Every row comes from one small tree of marks. The marks that hang from a mark follow it in brackets, in the order of their numbers. Every link used is in the known rows. Which tree was each row made from?
Known rows:
J822{J225{J534}}: [-0.702 -0.191 -5.497 -2.025 -2.240  1.499  3.041 -4.806  1.481 -1.383
 -0.303  0.010  0.395 -0.935  0.426  0.120  0.912 -2.736 -1.397 -4.234
  1.715]
J726{J291{J225{J822} J968}}: [ 1.946  3.090  3.116 -1.415 -2.499  0.916  1.608 -5.387  0.099 -0.698
  1.261  0.276  0.826  1.996  0.750 -0.181  0.248 -0.981 -1.020 -4.209
  1.815]
J726{J291{J225 J968{J427}}}: [ 2.306  2.808  3.549 -2.008 -3.418  1.070  2.034 -4.650 -0.679 -1.432
  1.336  0.337 -0.448  1.868 -0.370 -0.038 -0.177 -1.378 -0.831 -4.083
  2.083]
J968{J427{J225{J822}}}: [ 0.024 -1.356 -2.850 -1.387 -2.484  1.982  1.591 -4.219  1.031 -2.176
 -1.408  1.036 -0.055  1.296  0.613 -1.524 -0.930  0.126  0.377 -2.109
  1.810]
J427{J225{J822}}: [-0.559  0.402 -3.676 -0.790 -1.621  1.846  1.449 -4.975  1.691 -0.799
 -0.197  0.995  1.311  1.406  1.157 -0.958 -0.252 -0.045 -0.356 -2.006
  1.487]
J726{J291{J225}}: [ 1.702  4.103 -0.004 -0.820 -2.345  1.695  1.335 -4.804  0.105 -0.491
  1.467  0.890  0.270  1.950  0.220  0.942 -0.180 -1.121 -1.055 -4.803
  1.636]
J208{J183 J291{J225{J534 J822} J968}}: [-0.205 -2.725  0.012 -2.471 -1.696  2.481  3.302 -5.794  1.114  0.551
 -1.484 -0.882  1.011  0.497  0.076  0.388  1.884 -0.816 -1.027 -2.565
  2.083]
J427{J225{J822} J968}: [-0.243 -1.871 -1.488 -2.771 -1.711  1.001  1.373 -5.374  1.135 -1.576
 -0.768  0.251  2.543  1.744  0.860 -1.971  0.168  0.327 -1.391 -1.302
  1.876]
J726{J291}: [ 1.186  2.911 -2.552 -0.614 -1.637  1.339  0.584 -4.977 -0.032 -0.517
  0.076  0.636  0.694  2.070  0.412  1.268 -0.086 -0.856 -0.762 -5.252
  0.903]
J208{J183 J291}: [-0.732 -1.020 -5.110 -0.606 -0.931  3.142  2.638 -5.405  1.070  0.254
 -2.341 -0.535  1.239  0.456 -0.315  2.687  0.743 -0.603 -0.347 -3.222
  0.827]
J208{J183 J291{J225{J534} J968}}: [-0.144 -1.861 -0.070 -2.660 -2.070  2.568  3.688 -5.474  0.714  0.778
 -0.700 -0.833  0.575  0.230 -0.597  1.167  1.744 -1.537 -1.321 -2.740
  2.054]
J208{J291{J225{J534 J822} J968{J427}}}: [ 1.390 -3.005  0.670 -3.143 -3.238  1.525  3.238 -4.843  0.307 -0.835
 -1.731 -0.162 -1.075 -0.340 -0.110 -1.011 -0.462 -0.816 -0.308 -1.946
  2.128]
J427{J225}: [-0.512  1.506 -3.733 -1.024 -2.099  1.910  1.934 -4.593  1.172 -0.491
  0.883  0.985  0.721  1.127  0.252  0.041 -0.559 -0.972 -0.792 -2.189
  1.484]
J968{J427}: [ 0.640 -0.749 -2.852 -1.205 -2.489  2.177  2.214 -4.052  0.234 -1.552
 -1.602  0.886 -0.791  0.427  0.804  0.166 -2.287 -1.078  0.233 -4.093
  1.368]
J968{J291{J225} J534}: [ 2.279  4.106 -1.772 -2.344 -2.858  2.049  3.135 -4.948  0.388  1.039
 -0.092 -0.625 -0.135 -0.729  1.288 -0.281 -2.323 -2.829 -0.751 -4.677
  2.248]
J427{J225 J968{J534}}: [ 0.033 -1.560 -1.934 -4.657 -2.127  1.073  2.543 -5.009  0.667  0.147
  0.048 -0.477  1.894  0.877  0.582 -2.292 -1.102 -1.141 -2.160 -1.349
  2.211]
J291{J225 J968{J427 J534}}: [ 1.822  0.169  3.594 -3.979 -3.789  1.698  4.604 -4.364  0.036  0.369
  0.965 -0.367 -1.016 -0.525  1.128 -1.671 -3.224 -2.725 -0.954 -2.823
  2.750]
J427{J225{J822} J968{J291 J534}}: [ 0.994 -0.293 -2.007 -4.024 -2.142  0.703  1.568 -5.673  0.731 -0.856
 -1.620 -1.075  2.406  0.952  0.891 -2.890  0.021 -0.583 -1.330 -1.838
  2.340]
J726{J291{J968}}: [ 1.508  2.844  0.471 -1.423 -2.202  0.655  1.312 -5.292 -0.515 -0.518
  0.755  0.032  0.759  1.844  0.232  0.946  0.044 -1.459 -1.019 -4.741
  1.080]
J726{J291{J225{J534 J822}}}: [ 1.394  1.306 -0.400 -1.703 -1.868  1.367  0.491 -5.082  0.505 -0.233
  0.245  0.924  0.450  2.243  1.065 -0.753  0.978 -0.464 -1.063 -5.104
  1.961]
J158{J225{J534 J822}}: [-1.847 -2.149 -4.762 -2.056 -1.115  1.664  1.271 -5.357  1.906  0.577
 -2.260  1.571 -0.550  1.548  3.127 -2.080 -0.344 -0.221 -0.167 -3.003
  1.574]

Which tree is each row?
[ 1.511  0.544  0.594 -3.182 -2.598  0.580  1.337 -5.003 -0.200 -0.794
 -0.220 -0.415  0.482  2.058  0.396 -1.939  0.103 -0.767 -0.600 -3.055
  1.920]
J726{J291{J968{J427{J225{J822}} J534}}}
[ 2.183  3.361  2.780 -2.938 -2.828  0.951  2.522 -5.144 -0.277  0.756
  1.945 -0.310  0.330  1.303  0.605 -0.417 -0.917 -2.156 -1.591 -4.191
  2.093]
J726{J291{J225 J968{J534}}}
[ 1.718 -0.214  1.263 -2.315 -3.708  1.836  4.105 -4.581 -0.089 -1.127
 -0.563 -0.225 -1.185 -0.662 -1.000  0.621 -1.544 -1.434 -0.244 -1.659
  1.785]
J208{J291{J225 J968{J427}}}
[ 0.105  0.115  0.498 -1.584 -2.149  2.803  4.100 -5.547  0.752  0.338
 -0.280 -0.909  0.881  0.147 -0.753  2.050  0.842 -1.469 -0.956 -2.319
  1.735]
J208{J183 J291{J225 J968}}
[ 2.151  0.479  0.118 -3.797 -2.402  1.157  2.595 -5.549  0.264 -0.171
 -1.331 -1.038  1.490 -0.034  1.583 -1.658 -1.673 -1.622 -1.479 -3.877
  2.369]
J427{J968{J291{J225{J822}} J534}}
[-0.516 -2.666 -2.965 -1.657 -1.125  3.198  2.527 -5.500  1.629  0.572
 -2.130 -0.251  0.982  0.668  0.291  0.694  1.882 -0.231 -0.719 -3.049
  1.881]
J208{J183 J291{J225{J534 J822}}}
[-0.599 -4.316 -2.180 -4.091 -1.577  0.686  0.870 -5.330  1.076 -1.053
 -1.172  0.323  2.048  1.875  1.015 -3.120  1.338  0.196 -1.845 -1.888
  2.288]
J427{J225{J534 J822} J968}
[ 2.693  1.444 -0.874 -2.810 -3.325  2.114  2.695 -4.532  0.321 -0.788
 -2.154 -0.536 -0.891 -0.405  1.415 -2.085 -2.355 -1.689  0.354 -4.100
  2.682]
J968{J291{J225{J822}} J427 J534}
[ 1.524 -0.216  3.973 -2.073 -3.410  1.644  3.480 -4.720  0.467 -1.417
  0.200  0.378 -0.432  0.414  1.312 -1.401 -2.016 -1.270 -0.240 -2.826
  2.437]
J291{J225{J822} J968{J427}}
[ 2.415  1.183  3.328 -3.171 -2.985  0.972  2.171 -4.972 -0.169 -0.508
  0.347 -0.241 -0.009  1.599  0.935 -1.868 -0.733 -1.080 -0.742 -3.767
  2.375]
J726{J291{J225{J822} J968{J427 J534}}}
[ 2.217  1.140 -3.542 -2.750 -2.988  1.825  2.399 -4.419 -0.259 -0.642
 -2.655 -0.744 -0.993 -0.525  0.851 -0.967 -2.501 -2.182  0.322 -4.657
  1.939]
J968{J291 J427 J534}
[ 0.289 -0.581  0.168 -2.911 -2.129  2.781  4.599 -5.556  0.842  1.532
 -0.494 -1.527  0.885 -0.321 -0.218  1.057  0.037 -1.865 -1.232 -2.146
  2.025]
J208{J183 J291{J225 J968{J534}}}
[-0.059 -2.722 -1.743 -4.412 -1.651  0.981  2.054 -5.427  1.251 -0.143
 -1.007 -0.508  2.484  1.136  1.543 -3.249 -0.771 -0.234 -1.683 -1.118
  2.221]
J427{J225{J822} J968{J534}}
[ 0.561 -0.803 -2.372 -3.937 -2.502  0.504  0.904 -5.212  0.054 -1.496
 -0.855 -0.252  1.410  1.379 -0.541 -1.749  1.804 -1.053 -1.890 -2.748
  2.345]
J427{J225{J534} J968{J291}}
[ 1.681  1.202  2.598 -2.491 -2.395  0.695  1.229 -5.342  0.033 -0.176
  0.925  0.348  0.477  2.110  0.912 -1.067  1.036 -1.074 -1.377 -4.609
  2.129]
J726{J291{J225{J534 J822} J968}}
[ 0.621 -1.694  0.784 -3.302 -2.639  2.866  4.597 -5.118  0.518  0.474
 -1.243 -1.437  0.167 -0.221 -0.551  0.397 -0.149 -1.594 -0.752 -1.893
  2.275]
J208{J183 J291{J225 J968{J427 J534}}}
[ 2.166  0.543 -1.059 -1.808 -3.297  1.897  1.535 -4.456  0.155 -2.155
 -2.198  0.461 -1.204  0.408  0.707 -1.376 -0.247 -1.091  0.352 -4.756
  2.557]
J968{J291{J225{J534 J822}} J427}
[ 1.439  0.968  0.722 -1.903 -3.195  1.737  4.090 -5.069  0.211 -0.115
  0.188 -0.329 -0.392 -0.740 -0.627  1.317 -1.379 -1.744 -0.790 -1.952
  1.512]
J208{J291{J225 J968}}
[ 0.316 -1.450 -3.411 -3.627 -2.763  2.029  2.773 -3.965  0.689 -0.118
 -0.926  0.110 -0.585  0.352  0.761 -2.334 -2.322 -1.356 -0.355 -1.992
  2.203]
J968{J427{J225} J534}
[ 1.379  0.531  3.059 -3.245 -2.678  1.487  4.136 -5.322  0.983  1.359
  0.948 -0.441  0.526 -0.320  2.545 -1.829 -2.711 -2.183 -1.157 -2.934
  2.442]
J291{J225{J822} J968{J534}}
[ 1.191  1.264  3.432 -1.606 -2.745  1.526  3.469 -5.274  0.885 -0.160
  1.060  0.331  0.535  0.251  1.798 -0.593 -1.695 -1.656 -0.880 -3.138
  2.082]
J291{J225{J822} J968}
[ 1.850 -1.791  0.907 -3.440 -3.299  1.743  4.167 -4.907  0.418 -0.137
 -1.531 -0.848 -0.731 -0.940  0.263 -1.134 -2.089 -1.147 -0.164 -1.407
  2.085]
J208{J291{J225{J822} J968{J427 J534}}}
